Each row was made from one small tree. Brackets hold a mark, then the marks that hang from it, in the order of their numbers. Every link used is in the known rows. Write each row's tree.
Known rows
{Q438 {Q375 Q289 Q487} Q989}: 24  -100  58  -1  -62  -234  -5  -67  -8  25  54  16  -83  -14  -138  -39  -14  44  167  -192  117  64  78  -86  -127  -52  -8  -246  31  -1  -128  -45  -56  -30  35  173  16  53  16  -39  97
{Q629 Q779 {Q878 {Q289 Q604 Q718}}}: 34  130  -71  115  -65  -8  108  -130  5  -80  22  42  -38  -25  124  -46  -109  28  13  144  -199  -31  17  -117  44  -18  -110  80  54  -13  42  53  -47  167  84  54  -32  0  35  35  275
{Q989 {Q438 Q515}}: 65  -99  -18  63  -38  5  40  -18  -11  118  0  80  -6  25  -116  64  -28  -42  -71  -34  67  -55  -25  -233  8  -101  52  -99  -12  48  8  47  9  -16  25  54  3  0  -10  -11  -9
{Q718 {Q289 Q379}}: 67  -42  -10  4  34  -18  -11  -68  33  -59  -137  73  -21  -66  1  87  -38  36  41  70  19  45  -31  -76  -70  -58  55  47  27  -29  -155  30  60  72  20  45  -37  9  -94  51  123
{Q438 {Q375 Q289 Q487} Q515 Q781 Q989}: 101  -211  67  5  -17  -294  -48  -47  -45  48  96  57  -130  9  -282  -47  -69  73  126  -320  151  175  98  -268  -107  -70  24  -560  74  121  -175  -85  -1  -49  62  232  86  18  46  -106  42
{Q779 {Q629 Q878}}: -62  45  34  98  -21  -4  64  -132  -81  -24  50  14  -25  -34  31  -47  -52  -20  18  53  -23  -45  23  21  58  -25  -29  57  13  -33  -25  -95  -70  21  -25  78  57  39  67  -106  78
{Q222 {Q604 Q289}}: 61  -75  90  -2  -22  43  -4  -58  42  9  68  -16  -23  5  35  11  62  95  -39  -32  -85  58  -22  -71  -22  4  139  40  -63  -60  52  10  33  57  80  -71  -78  25  -73  9  26
{Q438 Q781}: 54  -14  1  -44  18  -42  -27  -1  -20  -5  -16  22  -44  15  -73  -32  -48  21  22  -59  40  89  11  -84  58  -7  -31  -156  73  60  -57  -27  56  12  6  -7  32  -17  16  13  -36
{Q289 Q270 Q375 Q604 Q878}: 138  44  -1  69  92  -6  -48  -12  76  80  59  89  -159  -55  56  89  -29  244  -88  41  -105  -23  -25  -11  -144  -152  58  -94  -160  65  9  11  -83  208  171  91  42  -195  78  163  368
{Q629 Q779 Q878}: -33  123  -88  121  -104  33  85  -135  16  47  0  -34  -11  3  94  -68  -63  -58  21  102  -68  -44  44  2  34  38  -142  105  -46  -57  -53  27  -83  37  75  -2  -83  72  76  -5  100
{Q487 Q779}: 11  -48  12  -15  -21  28  17  -48  -22  7  13  6  1  40  5  3  28  85  5  20  -23  36  17  -19  37  -14  -26  112  207  33  -3  -35  -23  13  60  14  24  -27  17  -62  -53
{Q222 {Q604 {Q289 Q270 {Q379 Q819} Q718 {Q878 Q629}}}}: 172  -45  100  -12  59  -57  -18  -100  43  106  116  32  -133  -55  101  176  9  238  -168  18  -91  36  -26  -128  -43  -100  162  33  270  -36  -25  41  4  166  187  52  -66  -118  -12  63  312
{Q375 Q438 Q487}: -52  129  36  -14  -35  -231  42  -69  -14  38  94  50  -37  -128  -1  -40  -6  24  156  -73  284  81  93  -67  27  -35  8  -94  -130  -69  -83  1  -10  -62  47  81  -165  79  -35  24  15
{Q718 {Q289 {Q604 Q222} Q878}}: 81  -9  65  40  20  -7  -2  -33  -27  -13  -155  72  -21  -72  0  59  -40  105  -73  50  -29  -6  -4  -60  -60  -37  88  -15  -39  -52  -103  12  81  109  57  35  -25  -50  -38  73  204
{Q379 Q270 {Q289 {Q375 Q487} Q604} Q819}: 97  82  -58  -24  125  -296  -66  -73  -190  64  65  5  -172  136  47  -54  15  230  123  15  -9  44  22  153  -136  85  -90  -81  137  58  -188  -26  -121  120  7  244  -95  -56  62  -105  192
{Q379 {Q270 {Q289 {Q375 Q487}}} Q819}: 63  66  -26  -64  116  -201  -66  -5  -148  151  72  -107  -148  97  50  27  -49  124  76  18  -5  11  5  111  -87  61  34  -11  133  40  -69  -35  -142  52  -18  193  -69  47  -44  -112  203
{Q718 {Q289 {Q375 Q487} {Q379 Q270} Q604 {Q878 Q629}}}: 137  -26  -22  19  128  -158  -5  -125  -55  1  -20  141  -139  -113  39  190  -69  237  93  59  -21  94  -25  -41  -157  -121  145  -59  -30  40  -263  102  23  190  43  227  -51  -63  -64  157  384
{Q629 Q878}: -78  55  0  100  -8  12  26  -120  29  32  -23  -10  -27  22  45  -43  -22  -29  -23  40  -38  7  40  1  20  17  -28  38  -8  -26  -28  30  -34  32  -27  -2  -8  31  63  13  91
{Q515 {Q438 Q375}}: 44  33  26  10  -17  -68  69  -7  -31  41  -45  -55  -58  54  -111  -7  -8  -30  1  -77  65  12  5  -106  -196  -104  53  -28  19  38  0  -67  -9  -1  -41  102  26  -48  51  -7  -23
{Q487 {Q779 {Q629 {Q878 {Q289 Q270}}}}}: -26  -9  41  66  -23  50  84  -150  -55  -7  59  27  -34  16  49  -3  -26  102  -29  107  -63  18  23  -46  88  -80  -65  149  249  33  39  -96  -72  96  44  115  95  -22  57  -137  97
{Q878 {Q629 Q779}}: 32  33  -53  -14  -58  6  103  -57  -40  41  78  -23  26  5  55  49  -35  -4  9  26  -84  5  -10  8  55  5  -68  40  48  -17  -79  78  0  -20  32  73  -19  25  -7  27  57
{Q629 {Q779 Q487} {Q878 Q289}}: -36  122  -60  130  -111  -1  164  -123  40  -17  -47  16  -4  -41  126  -51  -36  -62  71  170  -11  39  -7  -80  36  32  -143  102  -5  -1  -56  52  -44  88  18  155  -57  122  34  -68  86
{Q222 {Q604 {Q289 {Q270 Q379}}}}: 84  -55  108  14  -18  87  -12  -32  79  61  85  -25  -56  -78  42  99  44  132  -97  4  -121  90  -29  -128  -43  -24  125  103  -62  -43  52  -3  5  95  109  -38  -53  24  -86  66  134
{Q779 Q487 {Q629 {Q878 Q289}}}: -68  45  62  113  -36  -43  146  -123  -50  -97  -9  66  -18  -89  68  -49  -6  -25  80  122  60  45  -27  -67  61  -21  -31  60  46  27  -68  -71  -36  56  -76  255  77  105  39  -174  28
{Q604 {Q289 {Q270 Q379} {Q375 Q487} {Q878 Q629}}}: 152  -26  34  4  27  -57  28  -20  25  237  194  44  -79  -211  21  287  -9  124  -71  -78  -26  110  8  23  -224  -102  195  -4  41  -17  -104  33  2  106  121  198  -34  -82  11  180  293
{Q515 {Q438 {Q375 {Q289 Q270 Q379 Q604}} Q781 Q989}}: 151  -12  52  -13  -21  -108  5  -36  24  -33  42  59  -146  53  -220  6  -38  82  73  -154  118  98  28  -307  -141  -199  -66  -262  74  87  -66  -109  7  81  33  135  96  -121  91  46  210
{Q779 Q487 {Q629 {Q878 {Q289 Q379 Q718}}}}: -31  53  69  114  -10  -86  132  -126  -40  -158  9  107  -57  -136  81  15  -30  13  88  129  44  36  -33  -127  33  -72  -9  79  185  40  -112  -68  -49  111  -36  282  70  51  51  -122  126
{Q604 Q222 {Q289 Q270 {Q375 Q438 Q487} Q379 Q718}}: 138  90  126  -9  -17  -158  11  4  56  -16  182  38  -90  -213  -7  168  55  97  22  -133  100  0  64  -36  -215  -166  149  -17  164  -95  -132  -52  30  130  227  166  -196  -168  50  217  262
{Q289 Q270 {Q375 {Q438 Q781 Q989}} Q878}: 153  93  18  -13  9  -110  -50  -45  84  205  107  35  -195  -27  -60  67  -55  181  -30  -96  148  72  23  -35  -92  -162  -39  -283  -72  65  -68  -68  -57  131  155  109  -45  -137  83  82  274
{Q379 Q270 Q819}: 61  26  -63  -56  69  -97  -58  -31  -163  99  24  -90  -79  93  48  -40  5  77  -31  80  31  -25  13  111  55  94  -85  34  217  43  -13  -36  -25  19  -49  104  -55  6  36  -178  21
{Q136 {Q779 Q487 {Q629 {Q878 Q289}}}}: -10  -3  -48  94  -74  -24  72  -101  -42  -67  10  13  38  -118  5  61  36  -71  -12  76  62  58  -6  -22  72  -19  -23  -3  -7  29  -49  -132  -53  20  -143  202  59  59  39  -246  29
{Q629 {Q779 Q487} Q878}: -48  125  -69  138  -115  1  127  -134  42  4  -41  -16  -10  -39  113  -104  -9  -63  71  138  26  13  17  -42  43  56  -146  117  -40  -26  -149  31  -84  28  60  109  -87  125  89  -45  19
{Q379 Q270 {Q289 {Q375 Q487} Q604 Q718} Q819}: 136  91  -54  -46  147  -355  -75  -76  -199  22  90  -5  -201  132  57  -78  -14  268  107  9  -64  31  26  113  -129  55  -68  -83  318  74  -217  -21  -135  165  45  264  -95  -99  80  -69  257
{Q375 {Q289 Q270 Q604} {Q438 Q989}}: 63  90  60  16  -53  -37  -25  -84  66  -31  182  100  -96  18  -46  -80  8  129  82  -74  172  39  64  -183  98  -98  -188  -194  -192  -43  -7  -38  -48  45  117  48  -40  -28  19  67  341
{Q604 {Q289 {Q379 Q270}}}: 136  -56  -39  20  23  65  -30  -10  -63  -21  92  66  -29  -52  -15  153  45  8  -19  -7  37  37  0  -1  -111  -5  69  74  118  18  -50  -30  34  83  21  69  -93  -59  20  47  81
{Q487 {Q779 {Q629 {Q878 {Q289 Q718}}}}}: -11  -9  45  45  -21  -12  86  -151  -92  -56  67  31  -31  9  47  -14  -51  97  7  78  -97  10  24  -51  82  -69  -31  147  354  32  18  -95  -61  97  37  117  91  -26  51  -140  94
{Q222 {Q604 {Q289 {Q379 Q819} Q718}}}: 133  -50  93  -29  24  -72  -31  -74  33  -24  82  16  -83  -46  77  82  35  157  -41  -7  -95  25  -26  -110  -44  -36  151  70  193  -64  13  -1  24  113  147  -11  -94  -51  -54  0  147
{Q438 {Q375 {Q289 Q878}} Q781 Q989}: 145  -114  53  -9  -30  -140  -58  -49  -33  87  1  46  -157  55  -200  7  -89  75  44  -218  100  96  46  -144  -99  -58  -61  -390  124  99  -135  -93  -14  41  52  129  88  -39  76  -19  143
{Q222 {Q604 {Q289 Q375 Q379 {Q878 Q629}}}}: 130  -65  101  17  32  -7  4  -87  64  71  115  57  -104  -59  66  227  27  183  -35  -49  -111  60  -52  -47  -154  -89  211  3  -36  -31  -32  56  13  144  131  35  -71  -71  -52  107  233
{Q136 {Q779 Q487 Q629}}: 33  -36  -51  37  -71  -33  32  -29  -60  -74  30  1  49  -131  -30  54  70  -52  4  32  110  40  -15  5  63  -12  -8  -18  -22  30  -88  -164  -58  -39  -101  174  45  41  34  -242  -69

Which tree is each row?
34  12  115  -6  -82  -204  68  -17  -26  -23  59  -6  -53  1  -188  -26  14  24  135  -191  139  31  72  -187  -174  -141  10  -180  12  -29  -53  -89  4  -7  -2  158  19  -36  67  1  130
{Q515 {Q438 {Q375 {Q289 {Q604 Q222}} Q487} Q989}}
216  -191  63  -10  32  -268  -93  -42  -47  4  78  67  -195  35  -239  36  -97  117  35  -267  44  96  47  -287  -128  -96  -12  -488  326  146  -154  -120  -5  32  113  238  113  -100  81  -128  166
{Q438 {Q375 {Q289 {Q379 Q819} Q718}} Q515 Q781 Q989}
76  7  17  -9  49  -71  26  5  17  -125  19  104  -48  -75  30  166  -69  56  13  49  -70  16  -38  -145  -52  -111  40  4  257  54  50  31  32  158  15  101  26  -86  -49  57  231
{Q878 {Q289 Q379 Q718}}
74  47  50  23  79  -50  -34  41  -32  102  13  11  -113  31  19  133  -130  78  -91  -20  -70  -9  -12  -92  -109  -39  127  -29  190  34  -44  -14  -159  106  68  57  12  -33  -31  94  345
{Q270 {Q289 Q718 Q878}}
34  49  87  51  12  60  -11  42  36  -85  4  25  -31  -56  6  6  40  115  -105  38  -79  -48  19  -90  18  -72  -18  8  -60  -14  41  -21  15  99  99  12  19  -121  51  113  180
{Q289 Q270 {Q604 Q222}}
77  -16  68  -15  -53  -132  -36  -65  -7  34  193  80  -92  56  -180  -60  -47  39  112  -234  261  124  82  -242  85  -52  -147  -436  -80  29  -87  -75  16  -57  66  89  -23  24  19  -67  148
{Q375 Q289 {Q438 Q515 Q781 Q989}}
263  -3  -6  -10  86  -101  -58  -27  40  146  139  67  -156  -112  65  217  -12  177  -129  -17  -32  -31  -12  26  -237  -146  147  -7  330  -8  -65  -37  -24  205  236  158  -65  -241  96  106  355
{Q604 {Q289 Q270 Q375 {Q379 Q819} Q718 Q878}}
13  79  60  62  11  -71  72  -111  -81  21  79  7  -77  -115  81  62  -110  54  -51  115  -117  -20  4  -52  47  -62  -31  111  231  -10  43  -104  -64  115  0  179  96  9  29  -130  270
{Q779 {Q629 {Q878 {Q289 {Q270 {Q379 Q819}} Q718}}}}
106  50  -22  12  -12  -98  90  -51  -46  80  57  30  -65  -66  84  87  -73  93  -70  45  -24  4  -13  -62  4  -50  7  -8  308  39  -175  75  -47  84  105  174  -21  -51  72  65  197
{Q289 Q718 {Q878 {Q629 {Q779 Q487}}}}
-17  -1  -52  100  -76  -23  46  -106  -42  -52  14  -6  32  -121  -3  25  54  -74  -11  58  84  46  12  7  76  -4  -25  8  -27  13  -108  -146  -80  -18  -117  171  43  61  74  -232  -9
{Q136 {Q779 Q487 {Q629 Q878}}}
77  0  101  -12  -35  -58  19  35  42  62  126  -41  -7  -122  -27  85  90  39  -23  -121  17  -5  48  81  -191  -78  147  -18  32  -94  -62  -41  52  63  140  112  -111  -102  46  131  98
{Q604 Q222 {Q289 Q270 {Q375 Q487}}}
14  -147  63  80  33  -218  5  -43  -52  56  66  40  -92  -13  -121  -4  -41  44  70  -197  96  57  78  -166  -178  -51  96  -301  -43  62  -137  0  -63  -53  75  237  30  38  16  -42  72
{Q438 {Q375 Q289 Q487} Q515}
-5  133  89  70  37  -162  38  -107  -5  20  119  78  -161  -71  37  167  -91  105  203  -40  61  52  29  -77  -159  -115  97  39  -42  -24  -128  -76  -203  85  103  188  -63  37  -61  45  347
{Q270 {Q289 {Q375 Q438 {Q487 {Q779 {Q629 Q878}}}} Q379}}
53  46  97  76  7  2  -5  41  -43  -6  -24  91  -40  -94  5  121  -9  104  -104  -4  -32  -70  22  -47  -49  -38  53  -39  -40  -21  20  -20  21  100  85  15  -3  -123  72  83  206
{Q289 {Q604 Q222} Q878}
117  62  -24  86  10  31  75  -55  15  69  49  106  -85  -83  99  87  -22  185  -124  126  -38  26  -22  -129  30  -88  -45  -16  -19  53  -92  73  -53  134  150  162  23  -95  82  110  301
{Q289 Q270 Q604 {Q878 {Q629 {Q779 Q487}}}}
138  42  6  0  98  -63  -50  -11  83  -99  100  32  -145  -28  56  -42  -23  246  -22  27  -225  -19  -27  -66  -85  -160  51  -52  27  67  -15  13  -67  214  174  94  50  -201  50  191  329
{Q289 Q270 Q375 Q604 Q718}
37  48  106  30  -32  -62  69  -1  -39  -32  -4  -19  -57  54  -114  -9  1  1  38  -117  59  -29  30  -155  -182  -117  10  -67  -27  -8  -19  -58  2  22  -1  113  34  -69  68  56  126
{Q515 {Q438 {Q375 {Q289 {Q604 Q222}}}}}
68  46  46  29  82  -7  -36  42  21  -36  34  31  -103  46  20  79  -67  109  72  -31  -186  10  -52  -43  -162  -37  119  -30  -207  25  14  -13  -133  108  52  60  42  -27  -87  114  305
{Q270 {Q289 Q375 Q604}}
72  -5  28  -20  -69  -98  51  -11  -11  39  -12  -58  -54  58  -181  -16  7  -24  26  -128  71  38  13  -125  -189  -117  20  -110  55  39  13  -111  -5  -7  -55  103  46  -50  64  -70  -17
{Q515 {Q438 Q375 Q989}}
-42  -13  38  64  -39  28  67  -154  -86  -14  54  18  -19  14  32  -34  -13  73  19  61  -42  1  37  -1  83  -33  -48  159  216  7  -24  -112  -78  30  41  75  70  2  75  -149  10
{Q487 {Q779 {Q629 Q878}}}
-10  -10  133  -15  -9  -203  25  -65  -48  -129  153  86  -35  -64  12  -48  2  187  161  -78  35  18  108  -156  61  -80  -14  -26  270  -59  -135  17  -27  57  168  115  -15  -41  35  96  257
{Q375 {Q289 {Q604 Q222} Q718} {Q487 Q779}}
117  27  16  44  70  -99  -34  -7  1  7  26  127  -121  -128  34  224  -87  117  -70  20  21  -38  -3  -110  -108  -129  77  -11  310  43  -98  12  -52  159  126  76  -23  -153  71  123  310
{Q289 Q379 Q718 Q878}
131  101  70  65  82  -121  -38  5  -10  37  26  63  -172  56  16  71  -24  245  -100  -33  -123  -32  3  11  -222  -91  -12  -107  181  46  -174  -21  -128  244  168  152  -21  -237  135  170  406
{Q379 {Q289 Q270 Q375 {Q604 Q222} Q718 Q878}}
178  62  -5  75  42  -94  64  -57  -21  -97  67  207  -122  -185  107  222  -77  193  -15  94  -74  4  -34  -206  -41  -127  32  19  231  58  -177  78  -38  192  174  197  -7  -150  72  167  396
{Q289 Q379 Q604 Q718 {Q878 {Q629 {Q779 Q487}}}}
-5  77  7  68  45  -37  39  -117  88  16  29  -12  -100  21  86  -5  -68  80  -48  72  -163  16  2  -37  -52  -103  4  -6  115  36  30  57  -45  191  20  108  31  -69  42  81  309
{Q629 {Q878 {Q289 Q270 Q375 Q718}}}
169  78  -45  -3  43  -166  32  -72  -15  181  91  64  -143  -97  119  300  -75  148  18  37  -45  -64  -41  97  -176  -101  18  -7  146  -11  -125  46  -53  120  168  204  -47  -138  55  23  332
{Q289 Q375 {Q379 Q819} {Q878 {Q629 Q779}}}
135  -65  8  -58  6  -134  11  -49  -5  14  172  17  -38  -73  1  24  32  110  71  -110  -53  67  30  36  -159  -73  176  13  252  -22  -86  -22  8  84  152  125  -73  -96  22  78  67
{Q604 {Q289 {Q375 {Q487 Q779}} Q718}}
84  -16  -31  13  -17  -34  89  -103  -20  93  -121  35  -15  -47  55  52  -54  53  -25  100  41  72  -39  -41  -19  -15  28  13  59  -18  -243  80  41  49  35  156  -42  57  -49  16  120
{Q718 {Q289 {Q878 {Q629 {Q779 Q487}}}}}
127  91  84  -52  85  -152  -49  83  -20  129  69  -75  -156  -94  53  241  -140  110  32  -24  -234  25  -55  -25  -212  2  132  104  171  6  -36  -61  -158  100  66  163  34  20  -120  39  396
{Q270 {Q289 Q375 Q718} {Q379 Q819}}
63  38  -27  13  -42  -30  173  -49  3  -79  35  105  5  -96  94  214  -31  10  79  113  -27  72  -73  -132  2  -62  -53  58  128  46  -75  110  47  89  0  243  5  27  -65  12  157
{Q878 {Q289 Q379} {Q629 {Q779 Q487}}}
-28  54  72  114  -10  -75  134  -127  -56  -180  13  102  -42  -110  81  -72  -24  42  74  131  -19  39  -28  -131  75  -47  -11  54  101  41  -64  -66  -40  113  -39  262  93  50  50  -124  120
{Q779 Q487 {Q629 {Q878 {Q289 Q604 Q718}}}}
183  199  110  -8  80  -214  -48  -16  61  -96  114  71  -212  -151  84  117  -6  271  9  6  -40  -89  12  -86  -118  -191  11  -23  130  -33  -51  -60  -27  217  264  170  -97  -266  67  149  448
{Q289 Q270 {Q375 Q438} {Q379 Q819} {Q604 Q222} Q718}
